Each row was made from one path, in order. Every step used is in the known rows, and no mark comes twice. Write each row's path.
Known rows:
tuzi, biveg, lubon, vapi: 180, 47, -172, 358, -87, -140, -34, -554, 80, -184, 81, 279, -41, 128, 177, -180, 242, 173, 0, 3, 101, 282, 273, -259
difuru, lidim: 179, 189, 12, 148, -188, 12, -163, -285, -64, -31, 158, -241, 126, -422, -177, -69, -459, -318, 124, 359, -89, -113, 317, 214
vapi, lubon, biveg, tuzi: 282, -48, -616, 407, 37, -42, -146, -74, 324, 198, -92, -176, 185, 251, 340, -77, -50, -33, 210, 140, 283, -328, -127, 14
biveg, lubon, vapi, tuzi, siguf, difuru: 317, -145, 93, 411, 425, 15, 200, -322, 542, -83, 5, 367, -22, -251, 187, -405, 9, 11, -204, -375, -248, 159, 41, -273
tuzi, biveg: 31, 386, 65, 175, -44, -206, 129, -426, -103, 165, -21, 123, 67, -38, 185, -11, -21, -14, 253, 422, 24, -215, 288, -10
lubon, vapi, tuzi: 229, 57, 146, 222, 49, -251, 144, -256, 95, 94, 21, 155, 210, -92, -39, -175, -85, -253, 146, -118, 176, 218, -41, -199
nevi, siguf, tuzi, vapi, lubon: 156, -435, -14, 189, -126, -76, -48, 231, 232, 19, -182, 59, -284, 50, 378, -258, -184, -240, 324, 3, -44, -117, 26, 427
sesizud, siguf, lubon, vapi: 216, 233, 91, 59, -397, -510, -33, -287, 98, -267, 28, 108, -53, -128, -85, -641, 8, -163, 173, 371, 38, 96, 446, -223
pofo, nevi, siguf: 99, 393, 160, 241, -342, -373, -30, -127, -126, 212, -272, -252, 30, -159, -4, -15, -45, -439, 146, 215, -62, -350, 309, 277
biveg, tuzi, siguf: 48, 204, 11, 35, 57, -25, 151, -137, 393, -10, 154, 106, 228, 33, 201, -45, -316, -272, -15, 207, -177, -518, 67, 37
laba, siguf, lubon, biveg: 195, 233, -144, -17, -297, -192, 123, 13, 286, 92, -164, -9, 95, -75, 235, -612, 35, -54, 35, -85, 115, -196, 162, -311
sesizud, siguf: 88, 444, 57, 22, -22, -324, -222, -233, -56, 7, 122, -130, 64, -336, -181, -162, -42, -246, 295, 674, -156, -394, 287, 3
pofo, nevi, siguf, tuzi, vapi, lubon: 243, -320, 22, 240, -425, -228, -80, 176, 140, 65, -285, 108, -319, 81, 441, -235, -83, -191, 308, -12, -38, -155, 13, 530
sesizud, siguf, lubon, biveg: 187, 342, -145, 12, -305, -343, -128, -166, 109, -44, -91, -114, -26, -74, -26, -552, 194, -20, 179, 558, 77, -233, 275, -183
biveg, tuzi, siguf, difuru, tede: 35, 311, 85, -23, 242, -139, 243, -152, 610, 149, -117, 143, -143, -256, 333, 41, -330, -186, -117, -151, -354, -446, 192, 126
sesizud, siguf, laba: 220, 245, 193, 115, -39, -424, -151, -308, 30, -97, 56, -13, -81, -366, 57, -272, -126, -157, 361, 658, -189, -358, 449, -99
nevi, siguf, tuzi, biveg, lubon, vapi: 108, -576, 19, 309, -142, -242, 3, -149, 174, -155, -37, 204, -197, 229, 349, -225, 265, 120, -44, -295, 10, 325, 37, -34
biveg, lubon: 284, 212, -117, 386, -108, -66, -311, -411, 3, -22, 234, -171, 9, -265, -137, -151, -94, -72, 79, 120, -78, -203, 236, -102
laba, siguf, difuru: 106, 325, 177, 188, 338, -276, 221, -75, 175, 173, 15, 35, 23, -542, 150, -370, -295, -156, 150, -65, -191, -326, 311, -163
lubon, biveg: 72, 363, -239, 188, -11, -152, 15, -237, -22, 204, -81, -180, 150, -134, -173, -97, 40, -184, 84, 292, 249, -229, 151, -218
nevi, siguf: 23, 283, 102, 193, -59, -240, 4, -67, -31, 173, -176, -298, 64, -195, -62, -42, -139, -482, 158, 228, -70, -302, 332, 162
pofo, nevi: 177, 515, 99, 262, -366, -349, -65, -390, -200, 191, -7, -96, 71, -272, -112, -66, -155, -264, 200, 291, 11, -346, 258, 64
pofo, nevi, siguf, tuzi, vapi: 49, -107, 338, 0, -403, -330, 65, 140, 31, -84, -94, 186, -276, 27, 183, -193, -67, -250, 187, -12, -12, -95, 56, 350
siguf, difuru: 125, 397, 163, 417, 275, -318, 180, -357, -38, 164, 58, -85, -62, -512, -91, -221, -338, -180, 224, 205, -66, -276, 407, -99

Write each row's path:
148, 206, 219, 171, 105, -138, 172, -316, 8, 281, -54, 230, 129, 22, 372, 1, 29, 66, 340, 225, -14, -88, -65, 16  vapi, tuzi, biveg
16, -161, 201, -100, -51, -264, 212, -1, 147, 189, 97, 323, 12, -100, 510, -235, -82, 154, 215, -57, -113, -224, -114, -73  laba, siguf, tuzi, biveg
270, 162, 316, 45, -229, -32, 259, -177, 374, 150, -103, 185, 116, -134, 259, -477, -225, -167, 71, 76, -270, -279, 55, -6  vapi, tuzi, siguf, lubon
230, -378, -54, -23, -70, -42, -2, 250, 394, 27, 40, 331, -163, -90, 531, -449, -261, -28, 302, -185, -74, -159, -133, 160  laba, siguf, tuzi, vapi, lubon
356, -61, 254, 23, -246, -297, 242, -17, 386, -3, -76, 329, 167, -31, 382, -691, -108, -98, 98, -473, 50, 263, -17, -292  laba, siguf, lubon, vapi, tuzi
269, 57, -177, 394, -135, -168, -186, -447, 88, -198, 195, 9, 22, -134, -183, -253, 8, -110, -68, -116, 93, 180, 258, -282  biveg, lubon, vapi
70, 193, 41, 27, -2, -106, 62, -87, 244, -291, 298, 280, -5, 228, 220, -122, -254, -109, 234, 159, 164, -105, 99, 94  biveg, tuzi, vapi
308, 9, 39, 338, 54, 27, -124, -421, 114, 107, 93, 193, 45, 90, 413, -55, 180, 297, 212, 17, -103, 18, -123, -30  vapi, tuzi, biveg, lubon
102, 158, -307, 197, 46, -154, -5, -109, 205, 57, 97, -108, 232, 212, 102, -30, -29, -79, 98, 144, 321, -264, -74, -168  lubon, biveg, tuzi
172, 55, -533, 171, 282, 54, 126, -22, 821, 332, -471, 48, -147, -9, 580, -13, -61, -30, -115, -192, -151, -450, 4, 142  vapi, lubon, biveg, tuzi, siguf, difuru, tede
152, -19, -166, 193, -293, -242, 75, 134, 349, -29, -215, -207, 52, 404, 351, -354, 44, -143, 57, -31, 222, -174, 94, 26  nevi, siguf, lubon, biveg, tuzi
185, -49, -598, 227, 103, 147, 37, -8, 609, 174, -211, 3, 217, 259, 435, -99, -40, -116, -30, 167, 35, -510, -129, 38  vapi, lubon, biveg, tuzi, siguf
95, 503, 233, 191, -178, -459, 52, -148, 82, 354, -553, -210, -339, -429, 125, 76, -63, -358, 41, -153, -259, -285, 443, 350  pofo, nevi, siguf, difuru, tede
138, 57, 154, 182, 81, -240, 289, -369, 86, 92, -95, 423, 152, 163, 329, -105, 136, 37, 202, 4, 185, 318, -52, -170  lubon, vapi, tuzi, biveg
249, -28, -261, 247, -13, 5, -82, -33, 354, -162, 101, 210, -42, 279, 470, -161, -291, -79, 360, 154, 125, -170, 54, 267  biveg, tuzi, vapi, lubon
145, 65, -74, 38, -564, -266, 121, 180, 360, -296, -299, 192, -170, 637, 526, -441, 204, -32, 73, -51, 298, 16, 109, 219  pofo, nevi, siguf, lubon, biveg, tuzi, vapi
201, 126, -216, 29, -240, -334, -145, -33, 336, -202, 86, -42, 48, 262, 231, -479, 100, 88, 181, 407, 138, -266, 53, -120  sesizud, siguf, lubon, biveg, tuzi
197, -303, 115, 325, -437, -288, -162, -173, 1, 68, -85, 76, -254, 132, 458, -83, 260, 191, 76, -84, -178, -121, -21, 262  pofo, nevi, siguf, tuzi, biveg, lubon
42, -90, 201, 143, -119, -294, 171, -276, -83, 185, 125, 193, -74, -59, 257, -101, -117, 103, 277, 222, -2, -185, -10, -10  siguf, tuzi, biveg
231, 35, 249, 15, -225, -430, 150, -294, 210, -149, -113, 487, -22, 211, 467, -549, 289, 195, 306, 287, 17, 320, 94, -142  sesizud, siguf, lubon, vapi, tuzi, biveg
181, 152, -513, 222, 2, 88, -40, -100, 215, 35, -225, 115, -89, 132, 209, -225, 100, -71, 228, 266, 291, -72, 128, 48  tuzi, vapi, lubon, biveg
211, -438, -34, 337, -164, -243, -17, -405, 113, -159, 226, 362, -152, 116, 244, -270, 150, 284, -6, -206, 98, 311, -25, -242  siguf, tuzi, biveg, lubon, vapi
45, -163, 232, -240, -61, -154, 138, 217, 270, -121, 238, 401, -112, -156, 287, -399, -225, -69, 187, -198, -52, -99, -77, -21  laba, siguf, tuzi, vapi
142, 203, 101, 75, -372, -203, 344, -314, 320, -138, -118, 280, 32, -96, 23, -602, -178, -294, -161, 42, -46, -10, 442, -231  tuzi, siguf, lubon, vapi
121, -151, 192, -38, -73, -271, 51, 108, 149, 171, 202, 55, 69, -363, 153, -305, -308, -149, 171, -169, -135, -329, -111, -95  laba, siguf, tuzi
222, 185, 276, 327, -371, -465, 49, -203, -57, 94, -354, -133, -114, -187, 219, -142, -117, -333, 216, 181, -118, -310, 489, 172  pofo, nevi, siguf, laba
186, -140, 303, 196, -262, -328, 381, -131, 231, 10, -416, 331, -29, 361, 584, -439, 206, -35, 169, -159, 102, 403, 140, 23  nevi, siguf, lubon, vapi, tuzi, biveg
269, -264, -558, 347, 333, 294, 85, -14, 686, -3, -179, -15, 63, -68, 521, -213, -326, -17, -73, 115, -141, -296, 36, 261  vapi, lubon, biveg, tuzi, siguf, difuru, lidim
173, 84, -175, 19, -298, -124, 149, -16, 382, -352, 77, 287, -93, 491, 361, -505, -6, 115, 133, 51, 384, 47, 82, -104  siguf, lubon, biveg, tuzi, vapi
137, 74, 167, 39, 125, -42, 307, -209, 375, 76, -93, 348, 251, -99, 75, -197, -62, -333, -88, -75, -61, 32, -53, -166  lubon, vapi, tuzi, siguf
229, 119, 1, 21, -151, 38, 282, -107, 453, 188, -263, 163, 144, 40, 270, -484, 67, -58, -53, 37, -42, -215, -69, -173  vapi, tuzi, siguf, lubon, biveg
188, 137, 92, 57, -287, -106, 194, -146, 467, -89, 100, 160, 104, 116, 337, -417, -369, -157, -5, 125, -167, -424, 196, 25  biveg, tuzi, siguf, lubon
39, 416, 184, 228, 332, -94, 342, -305, 238, 149, -63, 100, -26, -511, 0, -269, -324, -265, -11, 252, -301, -466, 405, -65  tuzi, siguf, difuru
